Every row comes from one small tree of marks. The marks that hang from a mark follow it in brackets, in alphabetical order. Every link used is in the known rows. Which tree was each row made from?
Known rows:
G[H[B Q T]]: [ 11  14 -30  13  24 -25  13  -2 -10  24  -1  12 -68   5  11  -4  12 -33
  20  -4   1 -45   4  50 -21]
Z[H[Q T[N[U]]]]: [-23  35   2 -18  27 -13   6   2   0 -14   0   0 -17   1  -6   5   8  20
  32  -7  -3 -22  10  22   6]
F[Q[H[B]]]: [ 34 -14  -4   8  -6  -3 -10  -9  -6  20   5   4 -21  19  14  -6  19 -24
   6  10  21  -6   3  28   1]
F[Q[H[B T[J N]]]]: [ 24 -13   9 -10  -9   4 -16  -8 -10   1   1   7 -28   3   0  -4   7  19
   1  -5   8  -2  -4   2  15]
G[H[B T[J]]]: [ 10  -4 -22  11  10  -8  11  -5 -11  16   0  19 -41  -8  12 -10   6 -30
  10 -15  -7 -26  -5  20  -6]
H[T]: [  0 -21 -15  18  11  -8   7  -8  -4  17  -4  22 -44  15  15   5  15 -16
  11  12   7 -18   4  27   5]
H[B G Q[F] T[J]]: [ 23  28  -2  -1  10 -26 -16  -4 -13   6  -5  12 -72  17  -4   6   3  -1
  20   7   5 -24   5  23 -26]
U[J[G T] N[Y]]: [-16  -7  21  -9 -29  21  -8  16  24 -30   7 -21  68 -16 -11   2 -27  16
 -34   4 -12  38  -6 -50  12]
H[B G Q T[N[Y]]]: [  2   7  -5  -2  12 -31  -6   0  -9   4   2  -1 -46  16   0  11   2  16
  -2  21  -2 -40  12  35  -6]
Y[N]: [-23 -15 -12  16   4  12  10 -11   1  14 -11  13 -10  12  11  -7  20   8
   4 -14   9   1  14  12  19]
F[Q[H[B G T[N]]]]: [ 33 -37   3   3  -5 -10 -18  -8 -16  11   8  15 -51  17  11  -2  11  -2
  10  19  16 -21   3  17   1]
Y[N[U[J]]]: [-27   9   8  -2   3  22   4  -1   4  -4  -7  -4  43   4   1  -5   8  14
  -6 -23   0  15  -1 -26  22]
G[H[B]]: [  9  -3 -27  22  10  -9  17  -6  -6  23   7  14 -32  -2  18 -14  13 -44
  10 -10  -1 -22   3  32  -4]
Z[H[B G Q]]: [ 11  44 -16  -3  23 -22  -1  -1  -7   5  12   8 -48  13   8  -4  10 -34
  44  -2   4 -41  18  58 -20]
Y[N[U[J[G[H[Q]] T]]]]: [-30  27  11 -15  -3  26  10  13  16 -19  -6 -21  56 -20 -15  -9 -16  18
   1 -39 -11  24  -6 -49 -10]
F[Q[H]]: [ 15 -28   1  11 -11  -2  -3  -9   2  15  -8  10 -20  20  16  -1  22  -5
   8  23  24   3   9  10  11]
N[U[J[T]]]: [ -9  17  15  -7  -5  18  -2   6  12 -16   7 -11  47  -2   0   3  -9 -10
  -5  -5  -7  23  -9 -35  10]
F[Q[H[T]]]: [ 19 -43  -2  10  -5  -6  -7 -10  -5  19  -9  16 -41  23  16   3  22  -7
  12  30  25 -10   5  21   5]
T[J[G] N[Y]]: [-22  -4  14  -7 -15  10   7   2  13 -19  -4  -6  37 -13 -10   4 -10  49
 -22  -4 -11  22   2 -34  26]
U[J[T] N[Y]]: [-23  -4  15  -6 -23  13  -8  12  19 -22   2 -15  47  -6  -2   2 -15  10
 -32  11  -9  26   1 -36  22]
J[G T[N]]: [-10 -11   8   2 -13  22   4   1  15 -17   9  -1  18 -14  -6   0 -14  18
  -3 -14  -7  29  -1 -27  10]
H[G T[N]]: [ -7 -32  -4  13   6  -9   3  -6  -7   4   0  25 -53   9  12   5   8   6
  10  14   3 -20   9   5   9]
Q[F H[B G]]: [ 41 -11  -2   8  -3  -8 -17 -10  -8  15   3  12 -38  22  16  -5  13 -35
  13  26  21 -15   7  21  -7]
G[H[B[N[Y]] Q[F]]]: [  1  26 -19   6  14 -30   4  -2 -13  25 -13 -13 -18   9  -5   4  11 -15
  -4  12   7  -8   5  33 -23]
Y[N[U[J[G]]]]: [-20   5  14  -5  -4  31   4   2   8 -12  -2  -9  64  -5  -8  -6  -3  20
  -7 -32  -3  27  -8 -39  11]
U[J[G[H] T] N[Y]]: [-22 -18  11  -3 -28  17   5  18  22 -24   3 -17  62 -27  -4  -8 -27   4
 -30  -1 -16  30  -6 -53   7]

Write each row's tree:
[  2  13  -2  12   6 -26  -4  -4  -1   9 -12  12 -59  24   5   7  14   1
  22  23  15 -11  19  15 -16]
H[G Q[F]]
[-18  -4  21 -11 -24  22  -3  12  20 -28   4 -19  63 -17 -14   4 -24  32
 -27   4 -14  38  -4 -45  21]
U[J[G T[N[Y]]]]
[-17 -18  11  -6  -9   4   3   2   6 -15  -6   0  17 -10 -10   8 -10  47
 -18   4 -11   9  -2 -23  19]
H[T[J[G] N[Y]]]
[-21   6  21 -12 -12  42  -3   7  15 -23   2 -17  81 -12 -13  -4 -15  19
 -11 -33  -7  41 -12 -51   7]
Y[N[U[J[G T]]]]
[-11   7  18  -8  -8   9   3   9  13 -15   2 -20  78  -2  -5   8 -11  11
 -22   7  -8  19 -10 -32   8]
N[U[J[G]] Y]
[-14   4  10  -2  -9  19   8  -2  10 -17   0   6  13 -17  -8  -2  -8  36
  -3 -26  -9  23  -1 -35  19]
T[J[G] N]
[ 20  36 -14  -6  30 -28 -15  -5 -26  16   0  10 -65  19  -6   9  11 -31
  45   9  13 -29   8  63 -39]
Z[H[B[N] G Q[F] T]]
[ 11  59 -14  -7  26 -16  -7  -5 -15  14  -1  -3 -31  11 -10   2  14 -23
  35  -7  11  -6  10  55 -23]
Z[H[B[N] Q[F]]]
[ -4  17   0  -9   6   5  11   3  -8   0   4 -21  71 -19 -10   1 -12  -9
 -22 -24 -13  12 -22 -26 -14]
T[J[G[H[B[N[U Y]]]]]]
[ 28  -6   3 -18   1  11 -12  -4 -10   6  -1 -10  28  -1  -6  10  -7  -6
 -18   5   4  -2 -18   0  -7]
Q[H[B[N[Y]] T[J[G]]]]
[ -3  -9  -7  12  -5  12  18   5   9   2  -1   8  12 -16   8 -11  -4 -21
   5 -11  -6  10  -4 -21  -1]
U[J[G[H]]]
[-18  20  16  -8  -5   2   7   8  15 -22  -3 -17  21 -19 -19  -2 -15  29
   3 -12  -7  31  -2 -43 -11]
J[G[H[Q[F]]] T[N[U]]]
[-12  12 -16   4  15 -17  17  -1   0   9 -16  16 -57  -3   6  -1   9   2
  18  -3  -3 -27   7   9  -7]
G[H[Q T[J]]]
[ 10  -9 -13   2   6  -1   5   5 -14  14   3  -6  26 -12  -4   3 -10 -28
 -16  -1  -9  -2 -20   7 -19]
U[J[G[H[B[N[Y]] T]]]]
[ 33 -39  -2   2   0 -20 -21  -8 -25  26  -2   1 -18  29   9  13  14 -20
  -6  40  23 -19  -4  31 -15]
F[Q[H[B[N[Y]] G T]]]
[-17 -13   0   3  -1 -23   9   4   4  -2 -18  -4 -25  -5 -11   4  -2  39
  -4  23  -1  -2   9   2  -7]
J[G[H[Q[F] T[N[Y]]]]]
[ 45 -26  -5   8   2 -13 -20 -10 -15  19   2  18 -59  24  17   0  13 -37
  16  33  21 -28   3  33 -14]
Q[F H[B G T]]
[  5  10 -15  -2  18  -4   1  -5 -11   2  13  14 -36  -3   5  -7   9 -16
  29 -10  -4 -26   7  52  10]
Z[H[B T[N]]]
[  0 -14  -9   5   6 -13  -1  -4  -7   8   5   1 -16   7   3   5   5   7
 -15  13  -4 -20   3  33  15]
H[B T[N[Y]]]
[ 11   8 -13   9  -1   6  14  -1   1   5   7   7   0 -20   3 -15  -6 -22
   5 -31 -11  -1  -8  -4 -11]
T[J[G[H[B]]]]
[ -8   1  10   3 -16  20  -1   8  13 -18   7   1  28 -13  -3  -5 -12   5
 -13 -17  -6  24  -5 -37  10]
U[J[G] N]
[  5   5  -3  -4  -7  15   2  10   0   0   9 -22  63 -21 -10   0 -22 -31
 -22 -10 -13  25 -19 -18 -17]
U[J[G[H[B[N[Y]]]] T]]
[-30  -3  17  -9  -8   6   2   4  14 -20   2 -21  55  -2  -4   8  -7  29
 -25   9  -8  20   1 -29  27]
J[T[N[U Y]]]
[  1  -3   6  -8  -5   3  -3   1  -1 -11   7  -6  15 -12 -12   4 -13  29
 -19  -7 -14   0  -8  -3   9]
H[B T[J[G] N[Y]]]
